Each row comes from the steps of one path. Every step used is in the known rows, and no mark comes twice. Write the path behind each row, first mark first.
(in the rows, 128 means zero)
Known rows
tubeg > zomafa > pinu > ratoteb: [ 90 136 176 149 140 140 146 150 106  97 146 140 116 110 133 113  68 133
 113 125 121 121 141 128 159 142 119 119 169 156 119 106 118 129 100 109
  99 139 117 107 113 114 156]
zomafa > tubeg > radu > lefa: [133 111 168  67 147 146 156 165 109 133  96 121 135 155  86 120 115 123
 135 109 112 139 114 113 145 139 143 108 133 111 126 140  84 166  84 125
 131 111  78 133 127 109 111]
tubeg > zomafa > vezu > lofe > tefu > vobek: [105 182 107  92  82 134 135 107 138 120 169 108 130 143 137 140 120 145
  95 143 131 137 141  91 103 106 102 132 160  92 138 125 202  75 145 176
 179  91 107 131 168 122 155]
dono > ziri: [123  75 165 165 140 108 112 139 133 124 127 179 112 117 150  93 127 146
 120 123 123 109 127 157 120 145 120 112 138 158 120 125 107 159 120 114
 114 132 139 131 115 125 163]
lofe > vezu > zomafa > tubeg > radu: [151 129 149 108 125 172 103 115 114 126  84 109 139 132 116  94 173 124
 126 100 134 130 129 150 149  97 109 126 134 113 103 144  86 117 161 142
 154 142 124 119 112 145  88]
doguz > vezu > zomafa: [109 117 116 140 157 122 121 109 131 133 116 128 130 133 151  98 144 112
 150 103 105 141 123 157 126 114 131 134 118 119 136 121 168 132 153 117
 114 106 144 104 116 147 114]
doguz > vezu > lofe > tefu: [130 137 100 122 132 107 119 103 155 137 126 108 145 149 128 139 125 131
 129 144 124 171 111 111 123  85 143 154 111  87 109 120 178 144 139 145
  99  82 152 106 138 101 122]
tubeg > zomafa: [108 144 148 133 131 139 131 140 112 122 136 144 114 114 127  95 110 136
 128  94 106 129 145 138 129 165 130 120 136 127 138 114 147 135 111 114
 131  97  97 119 121 150 148]
zomafa > tubeg > radu: [137 132 161 100 127 171 146 147 120 138 110 133 138 125 109 121 132 146
 129 120 117 128 127 136 151 125 110 115 143 127 126 134  97 133  89 125
 136 144 102 132 121 113 135]
ruka > lofe > tefu: [179 100  93 131 117 115 137 108 147 141 151 145 127 156  99 182 123 180
 137 174 139  86 133 121 110 147 138 145 120 133 118 113 128 161 134 130
 127  75 149 174 120 129 174]
ruka > lofe > vezu > zomafa > tubeg > radu: [199 122 111 117 105 177 125  95 122 128  75 115 137 145 110 116 162 121
 124 124 156 102 119 152 135  89 124 133 142 123 101 144  84 122 174 138
 152 138 141 181 104 123 116]
ratoteb > pinu > zomafa > vezu > doguz > nalat: [ 58 166 102 231 120 102 124 135 127  86 166 116 137 162 122 146 109 125
  90 161 122 146 134 128 113  83 133 143 135 150 127 100 133 110 128  90
 151 154 130 143 134 140 104]
lefa > radu > tubeg > zomafa > vezu > lofe > ruka > ludep: [139 112  79  96  64  86 176 173 142 173  72 119 118 127 126 105 156  68
 138  96 127 141 155 125 150  81 140 132 111 112 128 194 117 113 131 148
 184 151 140 103 132  87  48]
ratoteb > pinu > zomafa: [ 75 138 169 190 133 130 120 194 112 114 154 151 119 165  82 135  97 147
 101 155 115 130 134 125 138 169 139 151 101 163 136 101 126 153 102  53
 155 137 118 145 117 148 135]
radu > tubeg > zomafa: [107 111 143 136 138 100 156 155 112 142 127 143 116 127 102  99 122 153
 157  91 106 108 130 135 153 183 143  86 107 123 142 129 112 141  86  89
 142 139 100 112 112 139 123]
ratoteb > pinu > zomafa > tubeg: [ 66 125 159 161 134 139 100 188 113 108 135 143 128 181 100 130 103 139
  94 157 116 116 126 116 159 160 126 124 119 140 133 112  88 135  97  58
 172 170 101 110 113 113 135]
ziri > dono: [134  87 141 128 159 123 110 140 123 146 128 160 106 100 149 130 131 156
 172  92 130 133 129 141 106 191 136 150 109 132 127 104 131 146  99  95
 114 137 106 130 124 140 159]
lofe > vezu: [124 106 132 147 150 131 117 127 137 124 117 125 130 121 144 112 157 138
 153 126 122 133 132 150 135 150 150 142 107 126 108 132  82 169 125 139
  96 111 122 139 125 138 150]
radu > lefa: [109  84 158 103 167 101 151 157 122 141 124 131 126 143 111 123 119 127
 156 121 101 129 125 121 125 175 165 123 108 127 132 128 121 189  96 123
 102  77 100 134 124 142 135]
ruka > lofe > vezu > doguz: [168 105  84 149  89 112 129  84 140 116 110 123 130 120 130 130 167 119
 148 156 143 103 111 154  94  96 159 138 108 110  97 122 102 162 156 136
  82 137 168 189 108 121 141]
ruka > lofe: [164  98 113 137 128 135 159 127 144 139 126 152 121 115 127 150 132 142
 151 150 131  91 127 145 112 152 144 138 126 149 130 121 129 160 113 109
 111 108 144 196 109 128 185]
zomafa > vezu > lofe > tefu > ziri: [146 122 104 125 119 117 110 101 161 115 147 123 156 122 137 160 137 165
 119 145 128 139 131  98 115  93 118 142 130 134 126 135 191 107 127 181
 145 104 154 140 152 117 132]
tubeg > zomafa > vezu > lofe: [ 98 166 125 104 129 152 147 119 128 129 122 110 116  87 169  98 124  72
 108 100 110 156 137 124 120 106 132 135 157 123 132 139 189  89 132 135
 157 101 117 122 146 118 147]
lofe > tefu > vobek > linef: [138 132 132 118 128 103 100 117 151 127 162 145 143 152  93 152  97 210
 137 185 142 126 140 107  92 185  99 114  94 119 144 110 130 178 101 140
 113 135 112 124 140 151 170]
nalat > doguz > vezu > zomafa: [ 98 122 134 131 134  97 104 105 119 133 115 141 124 132 183  93 145 110
 160 116 122 161 104 162 101  87 114 122 102 117 152 118 183 108 172 127
 107 105 170  98 132 157 112]
lofe > tefu > vobek: [123 121 132 123 101 104 121 126 147 131 181 146 140 159  99 165 135 222
 135 173 132 103 142 107 112 170  99 127 120 112 140 110 146 141 114 159
 136  98 117 143 139 153 167]
nalat > doguz > vezu > zomafa > tubeg: [ 89 108 118 107 142 106  82  97 120 125  95 131 133 147 202  88 149 104
 154 115 125 146  99 153 127  79 100  95 122  95 151 128 144  88 163 133
 124 143 159  67 128 122 110]
tubeg > zomafa > pinu: [126 129 151 122 140 155 137 150 102 136 130 136 102  93 136 110  93 127
 117 119 117 129 143 135 154 154 122 106 175 150 149 118 118 123 107 126
  96 111 113  99 125 132 147]
tefu > lofe > vezu: [152 114 106 139 149 146 106 116 138 124 129 123 140  98 146 147 170 130
 133 145 144 110 111 137 111 143 166 143 123 128 108 137  79 142 139 157
  89 149 140 159 139 114 149]
nalat > doguz > vezu > lofe: [110 140 138 118 121 101 119 115 140 142 104 125 131 110 188 102 136  93
 154 134 132 191  88 141 105  67 134 133  98 102 140 130 192 121 142 144
  73 113 178 121 146 102 135]
pinu > zomafa > tubeg > radu: [118 151 171 125 101 176 137 151 108 109 120 151 134 166  79 139  90 140
  97  91 127 108 134 106 164 150 109 132 133 145 121 119  95 124  94  97
 170 143  90 153 112 120 119]
tefu > vobek > linef: [123 133 155 126 141 125 124 134 145 130 139 152 136 110 119 121 107 170
 150 157 133 133 133 134  95 194 110 108  97 137 158 119 130 181  79 120
 102 167 105 142 131 151 186]
ratoteb > pinu > zomafa > tubeg > radu: [ 93 165 180 159 112 176 131 195 101 109 128 140 132 179  61 128  94 145
  76 147 121 138 123 119 161 128 121 135 127 148 129 111  85 130  89  62
 180 170  93 143 116 112 111]
vobek > tefu > lofe > vezu > zomafa > pinu: [240 112 104 109 154 150  84 108 125 146 148 100 108  96 149 150 141 113
 124 139 170 104 117 132 123 166 116 125 151 149 130 132  97  93 176 144
  82 157 155 105 134 146 124]
lefa > radu > tubeg > zomafa: [ 98 134 130 116 117 128 188 162  99 144 108 152 116  86  66 114 136 119
 157  91  92  98 142 142 162 168 149  83  90 122 145 154  85 148  97  94
 144 139  95 115 100 143 105]
radu > tubeg > zomafa > vezu > lofe > ruka: [137 133 124  98 118 106 156 151 133 160 105 118 116 137 144 108 141  91
 130  88 133 150 131  95 161 114 144 116 125 114 135 157 130 111 118 126
 206 130 131 108 140  81  92]

Write each row's path
[145 131 166  99 115 163 121 141 108 146  98 132 133 127  99 109 151 134
 119 100 121 117 138 141 144 121  89 111 145 131 130 133 141  99 135 125
 170 137 125 113 104 153 101] | vezu > zomafa > tubeg > radu
[135 165 125  98 111 145 132 135 131 142 116 118 114 121 168 103 130  74
 102  91 133 175 143  99 131  90 130 151 157 119 132 144 162 106 145 150
 199  91 130 115 148  95 119] | tubeg > zomafa > vezu > lofe > ruka
[148  94 141 139 149 135 100 120 118 151 103 118 113 104 146 109 160 120
 135 138 137 123 135 151 153 129 117 127 139 154 120 141  95 126 167 153
  96 119 160 103 115 159 110] | lofe > vezu > zomafa > pinu
[ 76 127 162 125 129 125 199 172  98 122 115 148 115  84  77 136  95 110
 143 121 108  82 137 133 190 146 139  84 120 150 128 151  60 147  88  93
 108 183 119 104  96 106 113] | lefa > radu > tubeg > zomafa > pinu > ratoteb
[252  87  87 107 104  91  91 160 167 161 157 134 122 168 143 151 122 159
 139 135 180 116 140 117  94 180 118 164 132 129 127 128 120 133 122 138
 115 149 143 124 139 112 118] | vobek > tefu > lofe > ruka > ludep
[176 106 118 129 148 149  86 114 118 148 114 112 125  77 150 144 170 113
 115 152 161  98 114 140 128 121 136 131 161 154 122 149  93  96 182 168
  88 153 179 118 129 132 109] | tefu > lofe > vezu > zomafa > pinu
[ 52 148 131 178 106 118 128 147 112 100 159 129 122 145 117 146 118  99
  93 159 106 132 122 128 115 103 136 143 124 143 134 106 145 110 126  70
 160 171 133 135 126 130 108] | ratoteb > pinu > zomafa > vezu > doguz
[178 122  51 207 106 100 125  73 155 111 117 109 147 137 138 133 157 150
 144 159 154 114 122 153  92  81 158 136 128 116  91 116  91 160 158 154
  74 125 164 201 113 131 136] | ruka > lofe > vezu > doguz > nalat
[207 111 133 129 155 141  86 107 130 109 161 105 123 116 146 157 119 114
 122 145 176  90 115 126 128 156 114 140 150 154  99 120 101 104 167 131
  81 183 159 115 120 126 132] | vobek > tefu > lofe > vezu > zomafa > pinu > ratoteb
[155 131 100 153 122 102 100  95 164 109 130 121 165 155 122 127 117 174
 128 137 131 166 105 105 117  80 139 142 113 102 117 119 189 142 125 169
  93 111 158 125 142  95 109] | doguz > vezu > lofe > tefu > ziri
[120 150 142  99 117 143 110 111 107 126  92 129 137 143 162  88 140 106
 141 106 130 170  92 156 125  47  97 107 131 101 146 130 146  84 160 136
 127 141 148  92 130 122  89] | nalat > doguz > vezu > zomafa > tubeg > radu
[115 131 180  90 124 152 148 164  96 105 107 137 133 201  61 135  71 120
 104  81 117 119 124  86 157 157 142 125 125 129 120 125  82 157  90 100
 159 113  60 154 121 117  95] | pinu > zomafa > tubeg > radu > lefa
[ 79 134  96  94 138 136 207 143 108 134 115 136 111  71 115 129 139  80
 156  88  85 105 140 146 162 137 152  89 113 125 150 164  79 122 103 106
 162 143  83 116 125 121 114] | lefa > radu > tubeg > zomafa > vezu
[113 141 110  93  98 116 137 107 162 139 167 113 141 132 140 170 151 157
 116 170 136 127 134  95 107 108  98 145 136 104 139 132 193  96 133 183
 159 101 133 145 166 118 167] | zomafa > vezu > lofe > tefu > vobek
[208 123 122 106 151 140 118 129 140 142 179 133 119 103 130 165 119 147
 139 128 147  99 119 122 101 208 128 127 130 135 141 114 138 123 109 113
  99 145 116 140 133 135 176] | vobek > tefu > lofe
[127 152 103 112  99 106 125 103 168 130 149 109 152 166 122 142 131 168
 125 164 139 152 113 103 109  95 121 145 119  75 126 118 191 133 133 170
 109 107 138 131 158  95 145] | doguz > vezu > lofe > tefu > vobek
[ 53 141 139 176 152 139 139 170 120 103 162 139 114 153 127 145 102 110
  98 154 105 137 132 129 138 137 142 155 126 169 140 115 122 126 108  66
 175 140 104 141 141 127 144] | ratoteb > pinu > zomafa > vezu
[116  97 170 160 150 127 104 124 123 112 119 119 126 120 145 117 138 122
 134 141 140 111 137 145 159 115 115 143 138 162  92 132  99 134 161 138
  96 148 166 110 104 137 122] | lofe > vezu > zomafa > pinu > ratoteb
[131 103 138 145 138 121  93 112 126 135 108 124 128 123 136 103 176 130
 144 111 126 125 140 153 129 139 128 141 106 133 112 135 125 140 171 137
 129 107 146 124 112 177 113] | lofe > vezu > zomafa
[122 130 109 194 119  82 123 111 143 127 136 127 146 116 124 126 145 166
 140 138 123 135 140 140 105 114 121 117 128 120 122 110 147 143 117 140
  89 125 151 135 113 160 118] | vezu > doguz > nalat
[112 171 123 112  98 118 106  96 151 102 156 133 138 170 109 178  73 141
  86 158 148 135 141  67  97 148 100 145 105 133 132 122 176 128 126 136
 168 141 114 145 157 127 155] | pinu > zomafa > vezu > lofe > tefu > vobek > linef
[145 104 146 153 146 139  93 116 124 112 129 116 138 100 145 156 149 111
 112 156 164  83 112 134 131 107 131 144 155 159  94 137  92 105 173 155
  89 179 185 125 118 114 119] | tefu > lofe > vezu > zomafa > pinu > ratoteb
[ 77 149  88 191 116 100 132  92 138  88 155 128 136 154 143 158 105 124
 109 108 121 118 148 114 116 103 120 139 143 144 120 109 140 101 130 125
 141 130 123 155 127 148 111] | pinu > zomafa > vezu > doguz > nalat
[ 89 148 110  83 112 135 200 142 118 151  94 119 117  59 107 123 151  56
 139  92  93 122 133 131 156 107 154 100 110 113 141 177 129 103 119 117
 166 146 112 120 125 110 101] | lefa > radu > tubeg > zomafa > vezu > lofe
[126 104 121 128 168 132 128 123 125 150 108 126 116 108 161 111 126 100
 139 130 121 142 117 154 148  97 121 124 158 142 146 131 138 118 145 131
  82 120 159  82 120 125 112] | doguz > vezu > zomafa > pinu
[ 72 126 133 137 143 144 146 127 127 101 151 151 115 143 147 153 101 109
 118  98 109 108 146 118 142 157 127 150 130 161 133 122 129 117 111 104
 165 109  97 154 135 134 155] | pinu > zomafa > vezu
[240 126 119  55 150 158  97 113 106 122 115  78 134 162  96 134 137  98
 123  99 161 118  97 108 116 153 144 113 138  93 109 143  74 118 163 140
 132 146  89 126 134 130  74] | vobek > tefu > lofe > vezu > zomafa > tubeg > radu > lefa
[ 89 170  78 173 124 114 136  86 128  96 146 108 132 112 166 107 122 116
 116 104 110 146 146 137 102  82 124 110 174 113 127 112 151  88 136 145
 133 115 110 119 139 143 118] | tubeg > zomafa > vezu > doguz > nalat
[213 123  96 108 155 145 103 110 145 121 165 109 125 113 149 149 140 132
 142 130 156 112 109 132 107 189 147 139 118 119 111 123  82 139 130 134
  80 148 113 143 145 125 162] | vobek > tefu > lofe > vezu
[ 80 157  59 151 109  95 195 105 116 120 117 115 131  82 109 132 150 102
 146 103  96 115 142 145 138  86 144  74 123 107 139 151  92 105 123 127
 140 155 112 116 120 137  73] | lefa > radu > tubeg > zomafa > vezu > doguz > nalat
[143  93 160 125 142 133 117 145 114 166 118 137 109  89 133 126 139 127
 132 137 126 109 146 144 147 144  99 116 151 171 152 129 146 111 143 134
 112 118 163  96 104 171 122] | vezu > zomafa > pinu
[139 123 180  96 144 136 180 166 106 138 115 130 128 137  67 121 108 132
 142 110 112 150 122 123 126 147 159 132 118 137 128 128 127 185  90 122
 112  80  90 164 129 137 108] | tubeg > radu > lefa
[ 78 142 115 116 153 157 152 119 118 111 143 129 110 100 167 105 115 100
 125  94  97 137 145 142 127 133 132 123 161 132 143 125 140 105 118 125
 155  98  85 121 144 130 161] | tubeg > zomafa > vezu
[170 131 161 119 102 114 114 156 149 176 104 135 130 126 126 122 156 124
 123 126 145 162 137 100 134 121 126 158 113 129 123 138 158 152 128 143
 157 103 172 133 122 110 120] | vezu > lofe > ruka
[131 167 122 106 106  83  82  84 151 122 133 127 149 154 153 124  99 154
 139 190 161 201  93 109  67  91 109 119  77  84 150 117 190 146 138 162
  76 140 163 109 168 111 147] | nalat > doguz > vezu > lofe > tefu > vobek > linef
[116 166 106  97 115 133 125  99 130 128 142 105 121 123 142 135 118 108
  96 123 114 152 144  99 120  98 125 144 152 103 121 129 192  87 150 150
 172  72 119 102 151 119 136] | tubeg > zomafa > vezu > lofe > tefu
